What can hang from each mark:
J271: J186 J524
J343: J462 J824
J462: J524
J524: J271 J462 J824
J186: J124 J271
J824: J186 J343

Each row was made from one small tree. The marks that hang from a mark follow it in brackets, in the order of their numbers. Every link used is in the known rows. Write each row's tree.
Known rows:
J524{J271{J186{J124}} J462 J824}: -0.87; -1.60; 3.92; 1.88; -0.13; -1.08; -5.54; -0.71; 1.71; -3.97; 1.34; -0.77; -0.60; 1.51; 0.26; 1.66; -0.12
J271{J186}: 4.81; 2.04; -2.15; -1.67; -0.08; 2.09; -1.24; -0.13; 1.99; -0.39; -0.84; -0.48; 0.57; -2.17; 2.24; 1.37; -0.48
J343{J462}: 2.15; 0.09; 1.53; -1.84; 0.87; 1.51; -2.62; 0.05; 1.01; 0.52; -0.77; -0.96; 2.00; -1.35; 0.66; 0.89; 0.32
J824{J186{J271{J524}} J343}: 0.52; -0.61; -6.77; -0.05; -1.47; 1.62; 1.82; -4.76; -2.51; 3.14; -0.63; 2.24; 0.86; -0.22; -2.36; -2.29; -0.60
J824{J186}: 4.15; 2.50; -1.92; -1.76; 0.95; 1.30; 1.51; 0.00; -2.23; 0.93; -0.48; -0.54; 0.87; -2.68; 1.12; -1.63; -1.65
J186{J124 J271{J524}}: 1.77; -0.36; 0.37; 0.85; -5.28; 3.41; -0.17; -0.98; 1.96; 3.19; -0.88; 2.26; -4.43; 3.31; -3.75; 3.79; -1.45
J186{J271{J524}}: 0.34; -0.75; -0.48; -0.82; -1.47; 3.17; 0.98; -2.62; 1.20; 1.56; -1.61; 1.67; -1.85; 1.25; -3.42; 1.88; -1.13
J524{J271 J462}: 0.67; -2.71; 3.81; -0.84; 0.57; 0.52; -3.99; -1.26; 0.70; -5.02; 0.06; -1.92; -1.04; -0.34; 0.55; 0.00; 0.56
J271{J186{J124} J524{J462 J824}}: 1.38; 0.51; 1.17; 1.25; -0.94; 1.80; -4.06; -4.34; 2.84; -0.44; 1.88; 1.59; -3.17; 1.89; -0.69; 3.02; 0.37
J343{J462{J524{J271 J824}}}: -3.73; -0.45; 4.42; -0.09; 1.20; -1.75; -0.22; 3.58; 1.54; -1.71; -0.20; -1.98; 1.15; 0.61; 0.44; 1.07; 2.85
J186{J271}: 1.47; -0.51; 0.87; -0.97; -1.35; 1.59; 0.44; 1.42; 1.18; 1.29; -2.08; 0.78; 0.54; 0.07; -2.03; 0.96; -2.54
J186{J124 J271{J524{J824}}}: -0.92; -1.30; 2.39; 1.43; -3.54; 1.49; 1.02; -0.53; 1.69; 3.30; -0.41; 2.53; -3.31; 3.87; -4.19; 3.45; -2.39
J343{J824}: 0.78; -0.56; 1.24; -1.78; 0.44; 0.23; 3.88; 2.15; 1.11; -0.02; -0.87; -0.17; -3.76; -1.30; 2.36; 0.87; -1.54
J462{J524{J271 J824{J186{J124}}}}: -1.49; 1.65; 2.62; 1.39; -1.36; -2.10; 3.49; 5.33; -0.81; -0.66; 0.38; -1.31; -1.87; 1.51; 0.73; 0.14; 1.36
J462{J524}: 2.80; 1.98; 1.54; -1.73; -1.47; 0.78; 3.67; 5.46; 2.09; -0.23; -0.39; -0.45; -2.69; -0.62; 1.99; 1.18; 1.16
J524{J271 J824}: -1.90; -3.87; 4.09; -0.64; 1.92; -1.83; 1.91; 0.97; 0.45; -2.80; -1.11; -1.59; 1.04; -0.11; 0.52; 0.03; -1.02
J824{J186 J343{J462}}: 2.08; 0.19; -5.04; -0.83; 0.91; 0.11; -1.40; -2.53; -3.23; 2.06; -0.09; -0.12; 4.53; -2.61; 1.09; -3.12; 0.39
J524{J271{J186} J824}: -1.76; -1.70; 1.08; -0.21; 2.23; -1.14; -0.52; -0.02; 1.24; -3.21; -1.06; -1.38; 1.99; -0.49; 1.30; 0.85; -0.35
J271{J186 J524{J462 J824}}: 0.01; 0.14; -0.03; -0.40; 2.50; 1.48; -3.02; -6.04; 2.37; -1.90; 1.35; 1.03; -0.89; -0.22; -0.46; 1.70; 0.73
J824{J186 J343}: 3.92; -0.76; -5.56; -1.18; -0.07; 0.02; 2.16; -1.38; -2.69; 1.23; 0.00; 0.23; 2.30; -2.86; 1.68; -3.34; -1.14
J462{J524{J271 J824{J186 J343}}}: -2.58; -1.30; -1.12; 0.60; 0.65; -3.41; 4.87; 3.14; -1.47; -1.43; 0.37; -1.13; 0.99; -0.44; 1.60; -2.67; 2.01
J462{J524{J271{J186}}}: 0.89; 2.33; -0.28; -0.32; -1.55; 0.66; 0.43; 4.12; 2.45; -2.70; -0.98; -1.86; -2.08; -0.22; 2.39; 1.52; 3.35

Write each row's tree:
-0.47; -0.40; -3.66; 0.10; -1.44; -0.25; -2.26; 0.88; 1.71; -1.04; -0.38; -1.22; 2.03; -0.45; 2.33; -0.12; 4.34  J824{J343{J462{J524{J271{J186}}}}}
-2.05; 3.05; 1.00; 0.06; 1.15; -1.77; 4.21; 5.02; -0.47; 1.67; -0.27; 0.44; 0.48; 0.31; -1.14; -0.85; -0.56  J462{J524{J824{J186{J271}}}}
3.49; 0.01; -3.91; 0.63; -2.44; 0.41; -2.12; -1.17; -2.74; 3.53; 0.83; 0.49; 2.24; -0.49; 0.70; -1.59; -0.11  J824{J186{J124} J343{J462}}
-1.33; 2.40; -1.53; 1.00; -2.55; 1.86; 2.81; -0.66; -1.49; 3.70; -0.46; 1.92; -5.28; 2.26; -1.92; 1.23; -1.50  J343{J824{J186{J124 J271{J524}}}}
-1.08; 1.19; 2.23; 1.43; -1.95; -1.41; 1.20; 5.50; 2.97; -1.66; 0.18; -0.97; -2.18; 1.85; 1.75; 2.55; 2.09  J462{J524{J271{J186{J124}} J824}}
-3.87; 1.66; 2.16; 0.12; 2.41; -1.86; 0.09; 2.81; -1.12; -1.11; 0.30; -2.08; 2.18; 0.09; 0.41; -0.88; 3.02  J343{J462{J524{J271 J824{J186}}}}
-1.18; 2.29; -1.38; -0.40; 0.92; 0.28; 3.15; 1.22; -1.90; 2.00; -1.16; 0.47; -1.51; -0.56; -0.64; -1.00; -2.44  J343{J824{J186{J271}}}
-0.55; 0.57; -3.97; 0.17; -0.45; -0.89; -0.35; 0.58; -2.52; -0.13; -0.05; -1.42; 2.58; -1.12; 1.48; -2.88; 3.87  J824{J186 J343{J462{J524{J271}}}}
-1.19; -5.04; 0.66; -0.51; 1.33; -0.25; 0.46; -6.04; 0.83; -1.17; 1.22; 1.57; -1.01; 0.10; -0.80; -0.43; -0.16  J271{J524{J462 J824{J343}}}
-3.08; 2.96; -0.91; -0.11; 1.84; 0.37; -0.67; -0.08; -2.34; 2.61; -0.82; 0.32; 0.63; -0.02; -1.44; -0.74; -0.83  J343{J462 J824{J186{J271}}}
-2.66; -1.64; 3.49; 0.45; 3.83; -2.19; -2.21; -2.33; -2.17; -4.18; 0.79; -1.55; 1.57; -0.47; -0.29; -2.57; -0.73  J524{J271 J462 J824{J186}}
-0.24; 1.04; 1.51; 1.27; -0.90; -1.01; 1.45; 1.82; -1.55; 2.98; -0.15; 1.08; 1.07; 1.06; -2.54; 0.26; -3.69  J524{J824{J186{J124 J271}}}
-0.04; -2.55; -0.40; -0.02; 3.16; -2.77; -0.41; -2.90; -2.26; -1.12; 1.80; 0.45; 3.08; -1.93; 0.58; -3.95; -1.67  J524{J462 J824{J186 J343}}
-0.78; 0.71; 3.22; 1.80; 0.24; -1.32; -2.67; -0.34; -1.48; 1.01; 1.31; 1.35; 0.50; 1.63; -3.15; -0.73; -3.24  J524{J462 J824{J186{J124 J271}}}
-0.10; -5.46; 2.14; -0.29; 2.35; -2.74; -0.23; -2.28; 0.83; -1.73; 1.18; 0.70; 1.80; -1.27; 0.77; -1.77; -1.81  J524{J462 J824{J343}}
-0.96; 2.95; -0.74; -1.05; 2.44; 0.27; 0.26; -0.17; -2.51; 1.60; -0.26; -0.70; 0.03; -1.67; 1.25; -0.95; 0.02  J343{J462 J824{J186}}
3.27; 0.68; -0.45; 0.63; -3.32; 1.82; -2.96; 0.68; 1.92; -1.80; -0.84; -1.21; -1.62; 0.77; 1.39; 2.38; 0.60  J524{J271{J186{J124}}}
2.24; 2.54; 0.08; 1.02; -4.15; 0.91; -0.16; 5.00; 3.05; -1.73; -0.37; -1.35; -3.62; 1.39; 2.10; 3.00; 2.93  J462{J524{J271{J186{J124}}}}
-0.41; -2.27; 0.45; -0.43; -0.22; -2.72; 5.67; 4.54; 1.74; 0.30; 0.14; 0.28; -0.24; -0.68; 2.13; -0.72; 0.53  J462{J524{J824{J343}}}
-1.07; -0.26; -6.22; 0.26; -0.63; 1.83; -1.74; -5.79; -2.93; 3.52; -0.49; 1.89; 3.08; 0.23; -3.07; -1.96; 0.80  J824{J186{J271{J524}} J343{J462}}
-1.79; -2.04; 3.25; 0.47; 3.04; -1.41; -4.68; -2.00; 1.49; -5.33; 0.44; -1.32; 1.19; -0.30; 0.54; -0.02; 0.09  J524{J271{J186} J462 J824}
4.86; 2.05; -2.78; 0.08; -3.89; 4.23; -1.86; -3.16; 2.76; 1.68; 0.23; 1.17; -4.16; 1.14; 0.22; 3.81; 0.75  J271{J186{J124} J524}
-1.65; 3.30; 1.63; -0.59; 2.34; -1.41; 0.93; 3.42; -0.74; 1.23; 0.64; -0.94; 2.35; -0.88; 0.52; -0.59; 1.54  J343{J462{J524{J824{J186}}}}
-3.19; -1.69; -2.28; 0.62; 2.18; -2.37; -0.38; -1.74; -2.69; 2.76; -0.31; 1.12; 6.10; -0.70; -2.29; -2.99; -1.72  J524{J824{J186{J271} J343{J462}}}
0.33; 0.11; 1.92; 0.50; 0.38; 0.88; -1.05; -4.25; -1.03; 0.17; 2.11; 1.32; -2.64; 1.40; -1.69; 0.39; -1.04  J271{J524{J462 J824{J186{J124}}}}
